What can hang from each mark
M: C
L: C F T
T: L
W: L Y
J: T
Z: F
F: L Z
C: L M

Each row was made from one small tree. Brackets hold a mark, then the marks that hang from it, in alphabetical order. Every link used is in the known rows. Write each row's tree.
Known rows
(Z (F (L (C M)))): [ 1.63  0.43 -0.46 -1.12 -4.89 -2.99 -1.50 -1.82 -0.12  0.81  3.40 -1.89
  3.22 -0.29 -0.49 -0.93 -0.88]
(Z (F (L T))): [ 2.39 -1.05  0.43 -2.52 -5.14 -3.59 -2.24 -2.20 -0.61 -0.01  3.70 -1.11
  3.69  0.95 -0.98 -0.30 -0.39]
(T (L (C M) F)): [ 0.33  0.19 -0.10 -2.36 -0.87 -2.64  2.04 -0.81 -1.26  0.46  3.77 -0.59
  3.59 -0.49 -2.60 -0.38 -2.04]
(W Y): [ 1.28 -1.12  1.31 -2.72 -0.16 -1.47 -0.45 -1.10 -0.58 -0.44  1.30 -2.56
 -0.30  0.04 -1.69 -2.30 -0.99]
(F (L T) Z): [ 1.94 -0.67  0.35 -3.55 -5.37 -2.21 -2.33 -1.35 -1.18 -0.06  3.82 -1.12
  4.59  2.05 -1.79 -1.19 -0.54]
(Z (F (L (C M) T))): [ 1.32  0.79 -0.26 -1.84 -5.86 -2.63 -1.50 -1.99 -0.91  0.45  4.12 -1.33
  4.76  0.49 -0.35 -0.18 -0.52]
(T (L C (F Z))): [-0.04 -1.70 -0.64 -3.43 -3.28 -3.20  0.64 -1.39 -1.39  0.56  3.76 -1.49
  3.01 -1.01 -2.93 -0.70 -3.31]
(W L Y): [ 2.48 -2.86  2.62 -1.88 -0.28 -0.88 -0.94 -1.23 -1.01 -0.58  0.55 -3.80
 -0.13  0.15 -3.17 -0.61 -0.81]
(Z (F L)): [ 2.79 -1.26  0.20 -1.78 -4.28 -3.80 -2.22 -2.15  0.32  0.33  2.98 -1.75
  2.31  0.19 -1.16 -1.09 -0.76]
(J (T (L C F))): [-0.49 -0.55 -0.33 -3.86 -0.92 -5.26  0.91 -1.05 -0.50  0.32  2.12 -2.21
  3.07 -1.08 -3.28  0.29 -2.43]
(Z (F (L C))): [ 1.64 -0.86 -0.51 -1.99 -5.74 -4.12 -2.17 -2.61 -0.69  0.31  2.49 -2.60
  2.18 -0.89 -0.58 -0.98 -1.29]
(Z F): [ 1.90 -1.16  0.23 -1.23 -3.17 -3.16 -1.24 -1.22  0.37  0.21  2.60 -2.23
  1.34 -0.79 -1.11 -2.41 -0.86]
(M C): [ 2.23  0.89  1.45 -1.71 -0.19 -1.36  0.34  1.27 -0.74  0.13  3.03 -0.81
  1.15  0.59 -1.09 -3.20  0.87]
(F (L C T) Z): [ 0.67 -0.32 -0.55 -3.80 -7.02 -2.50 -2.47 -1.80 -2.19  0.00  3.30 -1.93
  4.53  0.85 -1.18 -1.11 -1.09]
(W (L C F T)): [ 1.52 -2.15  1.73 -2.43 -3.78 -1.91 -0.36 -2.42 -3.06 -0.96  2.34 -2.85
  2.81  0.22 -3.67  0.66 -1.19]
(C L M): [ 1.29  0.84  0.98 -1.58 -0.93 -0.90  0.04  0.81  0.06  0.26  1.92 -0.11
  1.03 -1.37 -1.64 -4.11 -0.68]
(L C F T): [ 0.19 -0.40  0.33 -3.54 -3.93 -2.45  0.32 -2.63 -2.81 -0.75  3.32 -1.52
  2.75  0.15 -2.38 -0.65 -1.56]

Write each row's tree
[ 1.33 -2.04  0.28 -3.25 -1.66 -2.97  0.80 -0.90 -0.35  0.53  4.26 -0.61
  3.12  0.09 -3.60 -0.87 -2.71] -> (T (L (F Z)))
[ 0.36  1.35  0.42 -2.46 -2.84 -1.16  1.11 -1.64 -2.09 -0.21  4.39 -0.71
  4.10  0.83 -2.36 -0.57 -1.07] -> (L (C M) F T)
[ 1.20  0.60  1.55 -2.73 -1.56 -0.48  0.97 -0.44 -0.80 -0.04  4.08  1.44
  2.53 -0.03 -3.01 -1.86 -1.56] -> (C (L F T) M)
[ 0.20 -1.35 -0.15 -3.30 -1.84 -3.94  1.25 -1.66 -1.85 -0.04  2.82 -1.28
  2.40 -1.16 -2.61 -0.40 -2.51] -> (T (L C F))
[ 1.00  0.32  1.04 -2.90 -3.04  0.33  0.37 -0.07 -0.22  0.58  5.05  1.27
  3.19  0.05 -3.40 -2.16 -2.40] -> (C (L (F Z) T) M)
[ 0.10 -0.11 -0.54 -2.54 -2.34 -1.99  1.53 -0.49 -0.71  1.03  4.70 -0.70
  4.25 -0.45 -2.94 -0.65 -2.80] -> (T (L (C M) (F Z)))
[ 1.67  0.28  2.22 -3.27 -1.36 -0.63  0.91  0.52 -1.42  0.08  4.37  1.65
  0.93 -0.13 -2.42 -2.17 -1.03] -> (M (C (L F T)))
[ 1.45  1.23 -0.17 -1.89 -3.30 -2.50 -0.97 -1.26 -1.22  0.12  2.34 -1.80
  3.33  0.55 -0.82 -1.53  0.00] -> (F (L (C M)))
[-0.56  0.58 -0.66 -3.14 -1.30 -3.43  1.12  0.00  0.50  1.31  3.87 -1.66
  4.70 -0.44 -3.67  0.08 -2.72] -> (J (T (L (C M) (F Z))))
[ 1.66  0.33  1.24 -1.92 -0.58 -0.80  0.94 -0.20  0.17  0.37  3.23  0.66
  0.89 -0.95 -3.25 -2.68 -1.93] -> (C (L F) M)
[ 1.49  0.02  1.82 -3.45 -2.68 -0.01  0.36  0.77 -1.08  0.67  5.17  1.50
  1.57 -0.03 -2.82 -2.40 -1.74] -> (M (C (L (F Z) T)))
[-0.36  0.83 -0.21 -3.00 -0.01 -4.04  1.64 -0.39  0.09  0.78  3.04 -1.50
  4.18 -0.51 -3.30  0.41 -2.07] -> (J (T (L (C M) F)))
[ 1.32 -1.94  0.76 -3.17 -3.21 -1.65 -0.56 -0.99 -0.08  0.36  2.97 -0.22
  0.08 -1.60 -3.60 -3.15 -3.27] -> (C (L (F Z)))
[ 0.81  1.15 -0.51 -2.89 -6.13 -1.25 -1.67 -1.04 -1.52  0.53  4.28 -1.23
  5.80  1.51 -1.17 -1.01 -0.62] -> (F (L (C M) T) Z)
[ 1.02 -1.45  2.09 -2.34 -3.04  1.27  0.06 -1.77 -1.56  0.33  4.10 -2.60
  3.21  1.02 -4.43  1.43 -2.59] -> (W (L (C M) (F Z) T) Y)
[ 1.23  0.76  1.90 -3.01 -1.72 -0.72  0.08  1.42 -1.61 -0.07  3.11  0.96
  1.11 -0.57 -0.93 -3.34  0.11] -> (M (C (L T)))
[-0.03 -0.70 -0.20 -3.61 -5.47 -1.69 -0.41 -2.25 -2.23 -0.22  4.28 -1.65
  3.47  0.23 -2.80 -0.99 -2.48] -> (L C (F Z) T)
[ 1.44 -1.15  0.75 -3.46 -3.71 -1.40 -0.32 -1.70 -1.13 -0.13  4.94 -0.66
  3.55  1.49 -3.49 -1.04 -1.80] -> (L (F Z) T)
[-0.06  1.90  0.01 -2.08 -3.33 -1.23  0.15 -0.43 -2.25 -0.42  2.95 -1.60
  4.27  0.34 -0.51 -2.03  0.30] -> (L (C M) T)
